Known rows, with every way that one mark hangs from another
(mipe (foga zolal) (gepu ruvil)): [ 17 -15   4 -18  -6  -2   5 -22   0 -38  38  12  19  -1  13   4  35  17
  -5  17  -5 -18 -38]
(foga fevot zolal): [  4 -37  -9 -20  -4   8  -4 -34   2 -25  15 -16  43  19   1  -8  31  -1
  28   0   6 -32 -34]
(fevot (foga rotin (vabun bidi) zolal)): [ -4 -42  -5 -40  -3  13   2 -40 -23 -24  33 -40  49  36 -13 -41  24   3
  35  -1  -8 -53 -35]
(fevot (foga rotin vabun)): [ -2 -33   6 -44   1   2  -9 -31 -25 -18  38 -23  26  29 -16 -20  27  -3
  26 -10   8 -28  -7]
(mipe (foga fevot) (gepu gobo ruvil)): [ 40  -4   6   4   8  -4  15 -39   5 -24  52  34  17  23   1  15  39   2
  -4   8   1 -12 -33]
(fevot (foga rotin (vabun bidi))): [  5 -30   3 -43   2  -2   1 -32 -27  -2  36 -26  28  40 -12 -41  17  -8
  24  -9  -8 -41 -18]
(vabun bidi): [  8  -3   5 -32  -5 -15   3 -11  -8  22  11   8  14  10  11 -25   0 -19
  11   3 -11 -19 -17]
(mipe (gepu ruvil vefes)): [ 15  12   9 -11   8 -24  18 -23  14 -21  31  29  -5   2  11   8   7 -12
  10  12   8 -12 -28]
(vefes (gepu gobo (mipe (foga zolal)))): [  6 -10   5   2  -3  14   6 -13  11 -59  42  59  34 -17  -9  30  14  18
  22  32   2  -9 -31]
(fevot (foga vabun zolal)): [  1 -41  -7 -33   2  19 -10 -19  -7 -37  22 -28  52  26 -15 -24  33   1
  34 -11  -4 -39 -34]
(gepu gobo): [ 10   4  12 -14   0  -6   6 -16   0   3  25  30  15   1   2  14   7 -10
  23   8   5   2 -10]
(fevot (foga rotin vabun zolal)): [ -8 -46  -1 -41  -4  16  -6 -38 -21 -41  36 -37  44  26 -17 -19  35   9
  37  -3   6 -41 -25]
(zolal foga): [ 22  -5  16 -21  -1 -28 -14 -22 -14   5  23   9   5  11   3 -14  21 -10
  12  15   2 -22 -22]
(fevot (foga zolal)): [ -6 -38   2 -30 -10  10  -2 -25  -8 -30  29 -20  43   8  -7 -21  24   6
  30   2   3 -26 -26]
(mipe (foga fevot) gepu): [ 16 -31  -7 -23   1  -9  -5 -24  -7 -15  34  -2  19  26   7 -11  45   1
 -16  -8   7 -21 -21]
(vefes (gepu gobo (mipe foga) ruvil)): [ 30  16  20   9   4  -4  13 -14  16 -45  51  89   8 -14 -10  38   1   5
  12  32  -2   4 -23]
(mipe foga (gepu ruvil)): [ 24  -1  10 -22  -1 -16   3 -15  -3 -16  41  26   0   4  11   3  27   3
 -17  10  -4  -6 -21]
(resof bidi): [  7  -2  12 -29  -5 -15  -2  -9 -15  20  15   7   3   2  17 -22  -5 -20
   4  12  -6 -12 -10]
(mipe (gepu gobo ruvil)): [ 32  17   8  -3  11 -13  20 -26   9  -7  42  35   5   7  13  18  13  -4
  12  15  -4   2 -27]
(foga zolal): [ -5 -22   0 -29  -8   3  -5 -17  -2 -18  12  -4  30  -1   9  -3  17   1
  26   8   2 -18 -25]
(foga fevot vabun): [ 17 -27  -7 -28  12   2 -15 -22  -2  -7  11 -12  32  40  -5 -13  31 -18
  22 -22   1 -33 -25]
(foga rotin): [ -7 -15  14 -39 -10 -15  -3 -28 -19  -2  29  -2   5   3   6   3  12  -3
  17   8  13  -7   1]
(gepu gobo (mipe foga) ruvil vefes): [ 29  23  27   8   1 -11  11 -19  19 -44  46  86  -7 -23  -6  48   1  -3
   9  29   7  -9 -26]

Rows
[ 35 -25   2 -24   8 -18  -8 -54 -25   6  29 -22  22  59  -9 -39  36 -15
  21   2  -7 -63 -39]  (zolal (foga fevot rotin (vabun bidi)))
[  9   7  10  -5   3  -8  17 -18   4 -29  41  42   3  -4   1  16  20   0
  -2  13  18  -4 -18]  (mipe foga (gepu gobo vefes))
[ 23  27  12   6  12 -15  30 -29  19 -25  41  48  -1   1   6  25   5  -8
  19  19   8  -4 -30]  (mipe (gepu gobo ruvil vefes))
[ -1 -25  -6 -39  -3   6   1 -30 -17 -13  16 -22  36  26   2 -23  18  -2
  30   2  -9 -45 -33]  (foga rotin (vabun bidi) zolal)
[  8 -41 -16 -29   2  12   0 -49 -13 -18  20 -35  48  47  -3 -29  32  -3
  33  -5  -7 -58 -43]  (foga fevot rotin (vabun bidi) zolal)
[ 21 -26  12 -20  -4 -25  -9 -58 -23  -6  40 -13  12  34  -3 -13  37  -4
  21  13  15 -36 -22]  (zolal (foga fevot rotin))
[  0 -45 -12 -31   1  16  -9 -47 -12 -35  22 -34  44  38  -7  -7  42   3
  37  -9  10 -47 -32]  (foga fevot rotin vabun zolal)
[  7 -32  -4 -35   5   1 -11 -41 -15 -12  25 -20  25  41  -7  -6  34 -10
  25 -14  11 -34 -15]  (foga fevot rotin vabun)
[ 28 -29   4 -24   8 -14 -19 -53 -23 -12  32 -20  20  51 -12 -18  45  -7
  24  -1   9 -51 -28]  (zolal (foga fevot rotin vabun))
[ 20   7  12  -7   7 -17   4 -11  15 -32  34  58   6  -7   2  19  -8  -6
  24  24  -7  -8 -24]  (vefes (gepu mipe ruvil))
[ 29  28  23  10   9 -16  15 -22  25 -32  39  76  -4 -18  -1  46 -11 -12
  28  27   4  -9 -29]  (gepu gobo mipe ruvil vefes)
[ 13  10  20  -3   0  -8   3 -12  10 -36  39  69   0 -24  -7  38   4  -3
   8  20  14  -9 -15]  (gepu gobo (mipe foga) vefes)
[ 23 -23   6 -19  -1 -12   7 -50 -12 -28  57   4   6  25   5   3  43  10
 -11   9  10 -22 -22]  (mipe (foga fevot rotin) (gepu ruvil))
[ 16  -2   7 -15   2  -6   6 -13  -7 -11  42  30  10   3   7  11  28   5
 -10   9   4   2 -13]  (mipe foga (gepu gobo))
[ 37 -24   0 -18  14 -14 -22 -34  -9  -6  18 -10  26  49 -12 -24  44 -18
  22  -7  -1 -51 -37]  (zolal (foga fevot vabun))
[ 18  22  14   9   7  -2  24 -20  15 -25  36  61  15   1  -7  20  -3  -6
  37  23   2   8 -21]  (vefes (gepu gobo ruvil))
[  7 -36  -9 -33   2  14  -2 -21  -9 -19  19 -30  55  34 -11 -47  23  -5
  31  -8 -18 -52 -43]  (fevot (foga (vabun bidi) zolal))
[-13 -31  10 -35 -22   6  -5 -31 -21 -36  35  -3  22  -7   0   6  30  20
  10  16  15 -18 -13]  (mipe (foga rotin zolal))
[ 14 -23  -2 -37   6   1  -4 -11 -12   3  21 -16  36  37 -12 -48  15 -17
  19 -17 -17 -41 -27]  (fevot (foga (vabun bidi)))
[ 23  22  19   6   5 -11  25 -23  12 -37  49  58  -3  -5   0  26  17   1
   0  21  12  -2 -27]  (mipe foga (gepu gobo ruvil vefes))
[  9 -20 -11 -33   3   7  -4 -12  -4  -6   3 -13  42  24   3 -29  16 -11
  26  -5 -20 -44 -42]  (foga (vabun bidi) zolal)
[ 17 -13   9 -10  -8   9  -5 -16   3 -40  38  44  27 -21   1  31  20  13
  12  23   0 -16 -29]  (gepu gobo (mipe (foga zolal)))
[ 37  18  19  -2   7 -13   5 -22  13 -12  40  63   4 -12   6  38  -3  -8
  21  22 -10  -3 -25]  (gepu gobo mipe ruvil)
[-16 -45   6 -36 -15   8   2 -42 -22 -35  42 -30  37   9  -8 -14  28  16
  33  11  13 -27 -18]  (fevot (foga rotin zolal))
[ 15 -28  -8 -35   6  -2  -1 -43 -15   4  20 -22  28  51  -4 -31  23 -16
  22 -13  -4 -47 -24]  (foga fevot rotin (vabun bidi))
[  6   2  19 -18  -4 -20  16 -36  -5 -40  53  28 -13  -2   3  15  20   8
  -5  20  20 -12 -16]  (mipe (foga rotin) (gepu ruvil vefes))
[ 13   7   7  -1  10  -7   7 -10  13 -26  36  62  17  -8  -3  25  -5  -5
  29  23   2   1 -17]  (vefes (gepu gobo mipe))
